Every row comes from one small tree of marks. The marks that hang from a mark follow it in brackets, in alphabetical order. Every link used is in the known rows. Which tree was each row made from?
Known rows
tisit(pekol(dabul(vupimom(zuzod(sekuz)))) setol): [  2   5  20  86  40  49 -67  34  45  27  -9 -21 -38   1 -14  30  16  47
  40  42  12 -34  56  18  -4 -41   3  11  -8  -9  72 -23 -42 -35]
pekol(dabul(pofa(fele mena) vupimom(zuzod))): [-16  36  62  15  10  40  10   7 -29   1 -49   3  14 -31  -1  52 -25  42
  -2  17   8 -11  82  -1  10 -22   7   0   0   8 -32  42 -31 -14]
pusa(lizol(moti(soso(sekuz)))): [ -5 -24 -17   8  50 -27  -3  27 -23 -44  41   6   2  56  -5 -23   2  19
  30 -15 -28  36 -44 -16   7  20  10 -17 -17 -12  52 -19  -2  12]
zuzod(sekuz vupimom(dabul(pekol))): [ 18  13 -11  36  -5  17   4  -6 -17  20  13  -1 -15  -8  -4 -12 -19  12
  -6  -5  25 -14  -8  31  11 -10  37   7 -16 -20   5 -24 -15 -18]
sekuz(zuzod): [-13   2 -62  -1 -11 -35 -22  15  47  15   1  -5  -6   6  -3   2  14 -17
 -42 -23 -13  -3 -25  -1   3  24  -2  -8  22  18  34 -32  28  12]
zuzod(sekuz(soso(moti)) vupimom(dabul(mena))): [ 46  24  25  33  23   8 -15   1 -50  48  21   9 -53 -30  19 -47   8  18
   4 -33  12   5 -10  31 -18 -49  31  14  40 -41  -4 -12 -78  22]
lizol(moti(soso(sekuz(zuzod))) pusa): [ 14 -33   0   7   3  -9   3  13   1 -11  61  10 -18  24  34   0   1   6
   0 -28 -22  64 -86   1   8   7   4  -1  -1  -6  52 -12   9 -15]
pekol(dabul(mena pofa(fele) vupimom)): [ -4  31  54 -27  -8  63  13 -18 -16   7 -44   8   1 -24   9   6 -16  20
  11 -10   0 -59  47  22 -33 -44 -19  -3  17 -13 -37  71   1  23]
pofa(mena(dabul(vupimom))): [-25  -6   7 -23   8   2   0  -2  11 -42 -33  26  19 -17  -7   6 -10 -27
   7   5  -6   6  15   4  13  24  -2   2  22  -8 -36   5  21  -4]
zuzod(vupimom(dabul(mena pekol))): [  5  17   7   4 -10  11   9 -18 -11  -8 -12  26 -13 -27  16 -24 -12 -11
  -6   6   5 -69   9  14  15 -25  30   4  11 -22 -12  -7 -19   5]
soso(moti(lizol(pusa)) sekuz): [ 40 -51 -10 -18   4   5  26 -18  -4 -18  40   7  -6  52   2  -7 -12 -13
  44  -2   3  79 -42 -37  22  -4   1  12   7  39  52 -14   7  41]
moti(lizol(pusa) soso(sekuz(zuzod(vupimom)))): [-11 -38  15 -14  27  17  12 -10 -17  61  61 -10 -44  19  59  -6 -14  21
  25 -40  -9 104 -64 -20  15 -18 -10   4  -2 -21  36 -34 -15 -26]
zuzod(sekuz vupimom(dabul(mena(pofa) pekol))): [ 14  -1  25   7 -14  33   3  -7 -19   7  20  11 -29 -42  20 -31  -2  20
   7  19  34 -25  30  62  -6 -18  45   6  18 -48 -55  13 -34  -3]
vupimom(dabul(pekol pofa(fele mena)) zuzod): [  9  38  34  31 -11  -2  24 -14 -41 -30 -40   2  44 -41  -2  29 -16  -4
 -31  49  38 -31  95 -15  51 -11  45  -1 -43  29 -17 -10 -19 -22]
dabul(mena): [-20   8 -28 -37   7 -18  -5   5  14 -24 -19   8  -1   2  -7 -23   1 -33
 -12 -22   0 -40 -11   8 -15  -8   3 -14  42  14  -5  -5   9  43]
setol(tisit): [-13 -15 -43 -15  -6 -53 -29   4  30 -12   2   6  -3  26 -48   8  13 -35
 -18 -13  -7   2 -31 -34 -36  29  -8  -4  23  38  22   6  16 -13]
setol(rifa tisit(pekol(dabul(pofa vupimom)))): [ 21 -28  37  26 -33  11 -39 -23  66  17  14   2 -45   6  -5  52  50  12
  24  19 -27 -48 -11 -46 -66   2 -22  36  -2  -3  32  65  -3 -55]
pusa(lizol(moti(soso))): [-12  -2  -9 -12  34 -60   5  33 -17 -27   5  14   5  41 -22 -30   2   8
  15  -9 -36  16 -48 -26  -5  37   3 -24 -15 -26  26 -21   1   9]
setol(tisit(pekol)): [-12 -30 -31   4 -18 -53 -45   2  45 -11   9  -3   0  32 -40  15  27 -41
  -7   9   0 -26  -9 -45 -28  25  -3   5   3  35  52 -10  18 -38]
pekol(dabul(mena vupimom)): [ -5  14   9 -14   9  29  -6  -4  28  -8 -36  31 -25 -12   5   7  -9  12
  13 -14  -9 -59   2  15 -24 -22  -7   2  45 -29  -7  48  -4  37]
lizol(pusa): [ -4 -10 -13 -49 -30 -37  22  13  16 -21   9  33   3  28 -24   3 -18 -42
 -10 -11  -1  10 -50   4  -6  16 -29  -8  23  13   5   4  37  31]
sekuz(soso zuzod(vupimom)): [-20  10 -42   5  -2 -25 -27  24  11  74  15 -11 -35 -14  27 -30  19  13
 -39 -53 -27  17 -39  25  -1   4 -33   8  28 -35  13 -42 -10 -25]
mena(dabul(pekol pofa(fele) vupimom)): [ 10  -1  19 -15 -31  62  27 -30 -14 -17 -20 -19  62 -16  20  -7 -19  -1
   1  32   9 -28  38  13  10  -5 -32   7 -47   4 -55  33  48 -16]
moti(soso): [-33   6 -40 -20  13 -42   8  15 -11   7  19 -16 -10  31 -16  -1   4 -15
 -12 -23  -8  12 -53 -16 -13  21   5 -13  -7  -1  -5  -6  14   6]
mena(dabul(pofa)): [ -4  -4 -19 -25 -24  -2   6 -19  17 -40   7 -12  24  -4 -14   1  -8 -19
   3   8  -8   0  -7  20 -17  26 -20  -1   8   7 -50  11  43  25]
lizol(moti pusa): [  9 -19   5 -34 -30 -37  26  22   7 -40   2  37  13  24 -30 -13 -11 -25
   8 -10 -23  18 -77   8  -5  31 -18  -5  13   6  11   1  30  15]
moti(lizol(pusa)): [ -1 -21 -13 -57 -12 -33  30 -10  15   0 -12  22   2  28 -13 -12 -13 -34
  23 -14   5  45 -46 -25   4  23 -27  -4   4   8  16 -19  26  27]
pusa(lizol(moti)): [ -3 -10 -25 -14  14 -55  -3  32  14 -43 -15  28  17  39 -39 -32   0  -3
   9  -5 -39  -3 -25 -10   6  41  -6 -19   4  -3  36 -27  16  29]
mena(dabul(pekol pofa vupimom)): [  7  -6  -5  -9 -34  56  11 -37  17 -27   1 -22  32 -21  35 -11 -13   5
   8  26  -1 -40  10  18  18   5 -31   7 -23 -19 -47  30  41   4]
setol(rifa tisit(pekol)): [  9 -47 -18  12 -11 -66 -41   7  65  -3  21   8 -19  35 -36  28  62 -49
  -4   8 -19 -20 -40 -57 -56  28  -1  26  -3  46  57  -7  11 -56]
dabul(mena pofa): [-18  20  -3 -42 -14  11  -1 -16   1 -21 -11 -17  -4 -17  11 -25  -3 -18
 -10 -21  -1 -53   3  17 -16 -21 -10 -16  35   5 -29  20   6  52]
pekol(dabul): [ -6   7 -43  -3  -8 -28  -3  10  35 -19 -15  20 -10  21 -38  32 -11   4
  -2  -5 -12 -22 -23   9 -30  22   2   8  23   0  10  12  19  16]
pusa(lizol): [-17   2 -43 -32  18 -51  -6  22  25 -25  -8  25  13  41 -32 -17  -3 -20
  -5  -6 -13 -12  -3 -14   3  26 -22 -24  12   4  30 -26  24  42]
pofa(mena(dabul(pekol vupimom(zuzod)))): [ -3  -4  10  26  18  25   0   1  15 -49 -28   7  42 -36  33  14 -18   5
  -5  41  13 -11  46  -6  53   7  13   8  -8   4 -28 -14  -8 -21]
mena(dabul(pofa(fele))): [ -2   4   5 -30 -19   0  21 -13 -14 -29 -11  -8  53   2 -29   6 -14 -25
  -6  12   2  12  22  17 -28  16 -20  -2 -16  28 -59  17  49   3]
sekuz(soso): [-13   7 -63 -20  -1 -49 -11  16   6  14   3  -4  -4  14 -13 -24  21 -20
 -24 -36  -8  -3 -41  16  -8  20 -34   2   8 -17   5 -20  12  12]

Which tree is each row?
[-12  38  30 -15 -19 -23  25 -19 -44 -24 -41  20  27 -19 -41  22  -5 -37
 -21  11  20 -14  64  -6  10   4  28  -8 -13  19 -26   8   6  -7] => vupimom(dabul(pofa(fele mena)))
[ -9   0   3 -21 -22  40   7 -26  12 -16   6 -12  13 -15   6   1  -8  -3
  10   8 -15  -5   1  18  -1  15 -37  -3   3 -15 -57  35  38  24] => mena(dabul(pofa vupimom))
[-15 -23 -54  14  48  -4 -15 -14  10  37  38 -41 -24  26  40  -2  16  15
   8 -33  -2  73 -38 -36  17   8  17  -4 -20   3  62 -47   0  -8] => moti(lizol soso(sekuz(zuzod)))
[  7 -27  14  13 -11  35  19  14  -2 -19  -3   4  61 -18  11  20   1  20
   3  72  14  18  64  21  20  27  -4   3 -39   8 -81  34  23 -25] => mena(dabul(pekol vupimom(zuzod)) pofa(fele))
[-13  -3 -22  27  -3 -21 -51  20  64 -19 -22   8 -28  29 -55  27  22  -8
  34  40 -10 -65  23   1 -27  -6 -10  21   3   2  75 -32  15 -39] => tisit(pekol(dabul) setol)
[ -5  21  11  29  15  58 -13   5 -12  37  19 -56 -10 -21  23  -1  -9  43
  -9 -14  13   9  17  25  19 -26  -5 -19   0   3 -20  19 -29  35] => dabul(pofa vupimom(zuzod(sekuz)))
[-19  36  65  18  30  53   2  14 -55  28 -24 -39  24 -32  11   6 -19  32
 -17 -10  35  23  78  18  23 -37  14 -16 -10  27 -30  11 -44  -8] => dabul(pofa(fele mena) vupimom(zuzod(sekuz)))
[-15 -21 -10  41  30  14 -17  24 -23  30  58 -30 -34  16  31 -14   1  45
  -5 -42 -45  58 -71  13   6   0  27   3   1 -16  34 -28 -19 -47] => lizol(moti(soso(sekuz(zuzod(vupimom)))))
[-15 -16   2 -55   7 -40  37  -9 -15  18  10   6 -13  33   5 -11 -10 -23
  29 -18   5  63 -71 -41  -4  17 -21 -11 -15 -12   7 -15  12  12] => moti(lizol(pusa) soso)
[ 13  32  21  17 -34  40  -6 -40   6  22  -2  -4 -29 -68  63 -23  -3  14
 -26   4   2 -70  32  20  23 -40  23   2  14 -37 -12  -6 -20   3] => sekuz(zuzod(vupimom(dabul(mena pekol pofa))))
[ 32 -21   9 -10 -10 -19   8   1  -7  85  23   8 -43  -2  48 -40   8  19
   7 -34 -21  82 -53 -23  15 -10 -31  20  24 -26  35 -47 -28 -11] => sekuz(soso(moti(lizol(pusa))) zuzod(vupimom))
[  2  31 -11  32 -11 -16   5 -11  -2 -13  13  -4  -3 -19 -19  35   2   1
 -20  23   3 -11  25  -6  22  13  23 -15 -10   5 -15   5 -12  43] => vupimom(dabul(pofa) zuzod)
[ 25 -10 -52  -4  13 -43   0  -4  -8  36  -5 -20 -12  25  -2 -40  25   4
  15 -22 -11  40 -34 -37   7  17 -10  15  -2  -3  32 -37 -15  22] => sekuz(soso(moti(lizol)))
[  9  34  54  -8 -24  42  28 -31 -52   5 -24   2  13 -38  14 -23 -19   0
  -9  13  13 -67  55  20   6 -50  15   1 -17  -9 -45  18 -12  -8] => zuzod(vupimom(dabul(mena pekol pofa(fele))))
[ 53 -20  -3 -15   8 -19  11   0 -18  48  21  -6 -21  19  16 -43   5   5
  29 -32  27  83 -57  -9  -6 -12 -22  16   6  -8  35 -32 -29  27] => zuzod(sekuz(soso(moti(lizol(pusa)))))
[-17  30  53 -10  14  57  10   0 -34  17 -28 -23  24 -33  26  -9  -6  12
 -15   0   6 -32  61   6  14 -51 -11 -24   4  23 -45  39 -25  34] => dabul(mena pofa(fele) vupimom(zuzod))
[  8 -25 -20  22 -19 -48 -48  -3  61 -17  -3  19 -19  25 -44  48  17 -10
  11  18   0 -35  -3 -39 -53  25   0  22   9  17  56  10   6 -44] => setol(tisit(pekol(dabul)))
[-18  -4   9 -31  11 -37  15  10 -17 -53 -45  30  60   1 -43  13 -17 -46
 -11  10  10  25  37   2 -12  25  11   3   3  37 -38 -19  29 -27] => pofa(fele mena(dabul))
[ 28 -40  -5  29 -12 -59 -44   3  82 -10  13  30 -34  33 -42  60  53 -21
   8  17 -21 -27 -35 -53 -82  25   2  42   6  25  63  21   1 -64] => setol(rifa tisit(pekol(dabul)))
[  3 -35 -14 -16  23  -4   6 -18   7  28  50  -4 -27  28  52   2   1  -2
  19 -28   7  91 -58 -34  15  -4  -6  -1 -13  -4  58 -34   6   0] => moti(lizol(pusa) soso(sekuz(zuzod)))
[ 17  21 -25  57  31 -21 -14  14   2   6  15   5  -7  -6 -29  28   1   3
 -18   6  30  25   9  12  13   7  48 -13  -3  13  16 -24 -33  34] => vupimom(dabul zuzod(sekuz))
[-10  -9   5  -2  -7  44  -3   9  14 -12   0  -8   4 -38  49 -12  10  25
  -7  39  12 -43  45  23  34 -11   7 -12  12 -16 -49  32 -20  25] => dabul(mena(pofa) pekol vupimom(zuzod))
[ -3   3 -29  28   6  26   0  10  16   2  -6 -22  16  -5  24   3  -4  17
 -20  19  -1 -32   9  -8  49  -2   0  -8 -22  13   7  -3  -1   8] => dabul(pekol vupimom(zuzod))
[ 40  35  16  58  -1  30  11 -10 -37  10   1 -32  36 -26   3  15 -13  23
 -25  33  54 -10  67  14  23 -26  40  -5 -58  24  -6  -5 -24  -1] => vupimom(dabul(pekol pofa(fele)) zuzod(sekuz))
[  0  27   1  31  21  45 -26   9 -23  64  23 -57 -22 -31  46 -20  13  51
 -15 -33  18  16   8  39  12 -29 -35  -7  -2 -34 -20   8 -47  22] => dabul(pofa vupimom(zuzod(sekuz(soso))))
[ -3 -12  18 -33 -12 -45  33  25 -22 -22  23  22  -4  30 -11 -12 -11 -14
   9 -15 -22  34 -96  -8 -12  27  -8 -11  -7 -16   0   5  14  -1] => lizol(moti(soso) pusa)
[ -8   4  48   0  12  35   7  24  -4   4 -25  33   2 -27   1  34   0  40
  11  32   7 -11  73  27 -20 -13   8  -4  26 -12 -63  71 -27  12] => pekol(dabul(mena(pofa(fele)) vupimom(zuzod)))
[  0  41  51   1 -16  24   3 -21 -30  45 -15  10 -14 -51  23  -9  -3  -2
 -31 -14  -2 -27  53  19  -6 -42  16 -10  17  -8 -28   7 -18  -1] => sekuz(zuzod(vupimom(dabul(mena pofa(fele)))))
[-23  -2  32 -27  12   6  16   5 -19 -30 -48  29  51  -7 -21   9 -16 -34
   0  10   3  14  48   3   4  13  -3   0  -1  16 -44   7  25 -25] => pofa(fele mena(dabul(vupimom)))
[-11 -29 -12 -36 -23 -28  19  16   1 -32   1  21  50  14 -49  14   6 -28
   3  33   4  43  26  32 -32  52  -8   2  -6  17 -79  25  53 -13] => mena(dabul pofa(fele))
[ 44  -3 -32  50  53 -15 -17  17 -20  62  15 -48 -16   9  13 -31  20  43
   7 -20  21  83 -14 -21  16  -8  17   8  -6   7  40 -56 -69  23] => vupimom(zuzod(sekuz(soso(moti(lizol)))))
[  5 -17  15  38   1   7 -46  21  75  12 -11  16 -52  26 -32  36  58  -3
  46  39 -41 -65   2 -12 -36 -18 -23  35  -3 -10  73   2   7 -55] => tisit(pekol(dabul(vupimom)) setol(rifa))
[-16  23  21 -49  -7  12  13  -7 -26  -9 -31 -15  27  -9  -5 -23  -7 -24
 -19 -16  11 -41  32  16 -25 -33 -10 -17  12  29 -35  22  14  29] => dabul(mena pofa(fele))
[ 22  29 -19  41 -25   4   9 -22   4 -23   7 -16  12 -28   9  26  -4   9
 -22  44  18 -43  34  -8  44   4  27  -4 -37   4  -7  -2  -9  22] => vupimom(dabul(pekol pofa) zuzod)
[ -7  11 -16 -11 -39  51  10 -26   3   1  -1 -37   9 -11  32 -19  -3  11
  -8   6  -3 -59   5   9  30  -9 -26  -3 -22 -10 -15  27  28  15] => dabul(pekol pofa vupimom)
[ -7  -9   0 -10  -4  22   6 -12  14 -53 -38  16  36 -24  18  -5 -15 -16
   3  26   7 -30  26   6  32  14   1  12  -3  -8 -27  -6  25 -23] => pofa(mena(dabul(pekol vupimom)))
[ -7 -36  -6 -36  27  -5  27 -15 -21   0  47  -2 -15  49  22  -1 -13 -10
  42 -21  11  84 -65 -30   7  -1 -15  -1 -18  -2  32 -13   9  13] => moti(lizol(pusa) soso(sekuz))
[  4  -8  -2  67  21   2 -12   4 -29  21  58   1 -45   5  18   6   8  35
  -1 -24 -37  52 -54   5  18   8  53   4 -10 -35  36 -24 -28 -39] => lizol(moti(soso(sekuz(zuzod(vupimom(dabul))))))
[  1  14  -3  28  11   1  -4   6 -23  32  20   9 -28  -2 -32  -2 -15   2
  -2 -25   8  21 -16  34  -9  -1  34  -2  12 -19  -4 -17 -22   2] => zuzod(sekuz vupimom(dabul))
[-17  23  34 -23 -24  44  26 -16 -41  -7 -48 -24  42 -23  20 -14 -18  -1
 -15   9  16 -49  65   3  35 -25  -9  -3 -30  13 -25  22  15 -30] => dabul(pekol pofa(fele mena) vupimom)
[-16  27  33 -23 -13  -5  18  -2 -21 -22 -51  11  17 -10 -34  35 -23   5
  -8   1  12 -21  51  10 -26  -5   7   6   8  15 -21  25   5 -22] => pekol(dabul(pofa(fele mena)))
